Each row comes from the steps of one path. Every step used is in the known rows, and no mark comes twice. Write the path behind each row, first mark first.
Known rows:
B/A/T/G/Z: [ 11.3 -11.0  32.3  37.5  -6.3   2.9 -39.2  20.6 -38.8  15.8 -13.9 -42.0
 -21.1  46.8 -58.9  -1.6 -17.5 -11.1   9.5 -12.9]
G/T/A: [ 12.1   1.5  -8.4 -20.1 -34.8   0.8  33.4 -11.5  36.4  19.4 -17.7   9.4
 -49.9  -9.3  -6.6  15.5   2.1  39.2   4.9   8.7]
T/G/B: [ 26.8  14.0 -15.1 -33.0 -31.4  15.8   4.6  -5.6 -19.0  20.4 -16.8  22.8
  11.4 -29.4 -23.3   4.7   7.8  13.5 -15.3   7.1]
H/T/A/Z/G: [ -9.0 -23.5  38.9   6.5  28.8 -26.3  32.5  19.1   3.4 -17.9 -11.6  13.4
 -29.7  -7.6  13.2 -34.4  -2.1 -17.8 -12.4  16.2]
H/T/A/Z/G/B: [-20.4 -38.3  10.5 -10.4  50.7 -11.3  20.0  17.8  -9.5 -15.9 -10.6  18.1
 -10.0 -14.7  56.2  -8.4  26.4  20.0 -18.6  -4.0]
Z/A/T: [-26.8  -7.1  -6.1   3.9 -56.8 -11.7  -2.3  -8.7 -17.3 -20.5 -11.1 -19.2
  37.5  20.2 -18.7 -23.8 -10.5  -6.4   0.3   6.0]
B/G/Z: [ 27.7  16.6   2.0  22.6   8.1 -15.9 -47.4 -15.5  32.3   6.4  13.0   4.1
  33.1  16.6  17.2  11.7  11.2 -20.1  53.2  -7.7]
T/G/B/A/Z: [  4.1   3.1  10.8 -12.4  48.1  13.0 -13.3  -2.2 -46.4  15.3  12.6  -7.9
 -24.0  -8.0 -13.7  12.8  18.1  -5.9 -33.5 -16.3]
A/T: [ 20.4  -3.1 -10.1   6.0 -31.1  -7.7   2.2   3.3 -28.1 -15.1 -24.3 -12.7
   8.4  15.1 -32.5 -18.8 -23.4  13.3   0.1  38.3]
B/G/T/A: [  5.1   3.4   6.9  18.8 -19.8  25.0   5.4  -7.2  58.2  20.8  -2.6  19.8
 -48.6  -2.6  25.9  27.0 -25.4  17.1  12.6 -24.3]
Z/G/B/A/T: [-43.5   3.7 -20.6  10.4   5.1  19.6 -17.6  26.4 -36.0 -12.8   6.2 -13.7
 -16.4  24.1  34.2  10.8 -24.1   4.0 -20.7 -35.4]
T/G/B/A: [  3.5   7.1   5.5 -25.1 -25.6  15.2   4.8 -13.8 -19.1  20.8   2.2   8.0
 -43.2 -17.4 -25.2  14.8   9.5   5.3 -24.5 -34.4]
Z/G/B/A: [-33.0  29.6 -21.1 -24.2  -4.1   1.6  -0.5  -4.3   0.8   2.9  19.9  11.1
 -25.7  -3.0  38.3  11.7   9.8  -8.7 -11.2 -37.9]
G/Z: [ 36.4  14.2 -12.9 -16.8 -10.0 -39.9 -18.9 -21.6   9.5   3.2  -5.4  -4.6
  32.8   9.2 -14.0  -0.4  40.6   1.1  47.8  23.3]
A/B/G/T: [  1.3  -8.6 -38.1  16.0  33.5  42.7   9.4   3.1  38.9 -11.9  33.5   6.0
  26.8 -20.2  46.9  35.4 -26.8  22.8  -3.0   5.4]
H/T/A: [ 16.7 -52.2  33.8 -15.0 -52.5 -39.0  53.8 -17.4  24.3  -7.5 -38.1  16.7
 -54.4 -20.1 -20.5 -25.9  18.1  33.8   1.1  14.3]
H/T: [ 33.2 -50.3   1.2  -9.9 -64.7 -43.3  69.1 -17.9  16.8 -26.1 -29.0   3.5
  13.8 -16.8  -7.0 -17.9  14.5  19.6  10.1  37.4]
T/A/Z: [ 15.2  15.2  30.4 -19.2  43.4 -22.7  -9.6 -18.0 -10.8   9.0  -5.3   8.7
 -51.4  -7.7 -29.6 -25.8  18.1   0.8  -4.2  24.6]
B/A/Z/G: [-22.2  39.9  17.4   5.4  44.7 -13.8  -2.7   0.5  -8.4  -5.5  29.1 -10.6
 -27.5   9.8   6.3 -13.9 -11.8 -54.5 -11.4   1.4]
A/T/G/Z: [ 33.0  -3.9   8.9  27.6 -12.4   3.3 -38.5  27.4 -39.0  11.4 -29.1 -22.1
  33.6  30.9 -58.6  -9.3 -20.8  -6.1  19.9  22.6]

Write each row's path:
[  5.1  -6.8  35.3  26.8 -37.3  14.3  -2.2  15.6 -39.5   8.6 -16.5 -23.2
 -52.7  21.4 -71.6 -15.4 -52.0 -16.1 -30.0  -6.3] | B/A/T/G
[ 45.4  23.4  11.1  -6.0 -22.1 -12.9 -20.1  -5.4  -0.7  25.0 -13.9   1.9
  26.0   2.8 -52.1  -7.3  13.5 -18.8  27.7  20.2] | T/G/Z
[ 20.2   6.5 -24.3  22.4 -30.7  25.1  20.9  -5.2  52.1   2.5   8.2   4.3
  21.7  -3.9  41.5  34.0 -30.1   2.5  20.9   1.2] | B/G/T
[-24.3  32.6   1.2 -27.6  74.9   6.9 -28.8  10.8 -17.5   8.4  10.7  25.9
 -21.9 -14.2  34.9  -3.0  18.9   2.0 -15.2  -7.4] | T/A/Z/G/B
[-16.1 -27.7 -20.7  -4.0  -3.0   6.1  -8.0  -1.1 -46.3 -11.7  -3.6 -24.0
 -28.6  21.6  10.6  20.1   5.3  39.9 -14.0 -23.0] | G/B/A/T
[  1.9  35.5 -39.8  -0.8 -39.7   9.7  44.2  14.5  39.3  -1.8  -0.7   5.4
  28.6  -6.2  34.6  14.7 -29.8 -12.0   9.1  23.2] | Z/G/T
[  5.8 -67.8  18.6   3.8  24.8  -2.0  38.2   6.3 -41.1 -11.3  -6.1 -16.4
 -14.3  -9.9   4.5   5.7  25.7  11.4 -32.0 -14.8] | H/T/G/B/A/Z
[ -1.0 -50.6  24.8   9.4 -73.9 -35.8  22.1 -10.1  18.9  -2.2 -20.6 -13.3
  68.8   4.5 -25.3 -20.7  36.4 -22.0  25.2 -11.5] | H/T/G/Z/A
[-19.9 -65.2  13.4   2.6  -8.6 -15.5  12.2  -0.7   9.2 -19.6   6.5 -13.5
  75.9 -11.3 -19.8 -19.0  40.3  -1.6  -0.6  -8.0] | H/T/G/Z/A/B
[ -6.9 -12.7 -17.4 -26.7  28.2  20.9  23.9   0.2  26.2   6.9   7.0   8.9
 -43.0 -27.1   2.2  15.9   9.2  58.4 -16.2  12.3] | G/T/A/B
[ -9.9   0.7  25.2   5.5  82.1   8.6 -71.4  -6.3  27.7   7.7  30.8  16.0
 -26.8  -3.9  10.2   4.9  18.4  13.7  24.2 -30.7] | T/A/B/G/Z
[ -0.2  -6.0  -9.9 -25.2  61.4  -7.7  -7.2 -21.3 -35.1  -1.4  23.1 -14.0
 -19.3   3.4  24.3  20.8  45.9  14.8 -10.3 -10.3] | G/B/A/Z
[  1.4   9.2  -1.1   5.4  38.6  21.4 -17.0 -14.1  19.8 -15.4  34.7  20.7
  11.8 -28.3  11.3  -1.7 -17.1  -5.4  -6.6   4.7] | A/B/G
[-19.2  20.5 -15.2  18.8  39.4   8.1  28.2  18.5   9.5  -5.8  27.6 -22.3
  -9.7  16.1  39.8  20.7 -17.8 -29.9  -6.2   0.1] | B/A/Z/G/T
[-10.4  37.3 -38.1 -35.4 -10.3   5.5   3.1   2.6   2.6  -0.6   3.6  28.1
  27.6 -19.7  38.5   5.3   5.3  -1.3  -2.4  -0.6] | Z/G/B
[-20.9   2.3  18.1  15.2 -71.1  12.4  -3.8   8.1 -28.1   1.1 -23.8 -11.1
  34.6   9.8 -61.1 -30.9 -38.4 -28.2 -19.0  -0.2] | Z/A/T/G
[  4.3  29.0 -33.9  11.0  34.7   9.0  28.3  24.3  13.9  -9.2   9.2  -7.5
  45.5   1.2  41.5  12.1 -19.9 -23.8   2.7  40.4] | A/Z/G/T
[ 16.6 -10.0 -18.2   0.6 -23.4  32.7 -13.8  27.0 -56.9   4.7 -31.0  -0.7
  21.2  -1.6 -27.3   4.6 -24.3  25.5 -25.4   9.4] | A/T/G/B
[-16.4   8.2  26.6  -1.6  50.7  21.5 -33.3 -14.1  26.2   0.3  25.9  34.8
 -56.3 -28.2  -1.1  -9.9 -14.7  12.5 -13.9 -19.9] | T/A/B/G
[-13.3  33.1  -8.5  -6.2 -27.2  13.6  28.9  14.3  46.7  14.0  -6.8  20.8
 -40.0  -7.8  19.8   7.0 -25.8   4.3   0.3  -0.5] | Z/G/T/A
[-19.7  13.7   7.1  18.4 -18.5 -16.1 -48.3 -28.9  42.5   0.7  23.7  -2.8
  64.4  21.7  27.7   5.9  24.9 -40.0  52.7 -40.9] | B/G/Z/A
[-20.2 -14.5 -10.6  11.4 -26.8 -24.3 -39.3  -3.0 -13.6 -13.1  -7.8 -37.1
  71.0  45.7 -10.5 -10.9  24.4  -4.2  36.6  -4.5] | G/Z/A/T
[  4.9  49.0  -0.6  -2.9  40.1 -12.0  -2.0   6.1 -10.0 -11.6  13.6   6.8
  28.7  -2.8   6.1 -24.3 -12.5 -48.1  -1.6  40.0] | A/Z/G
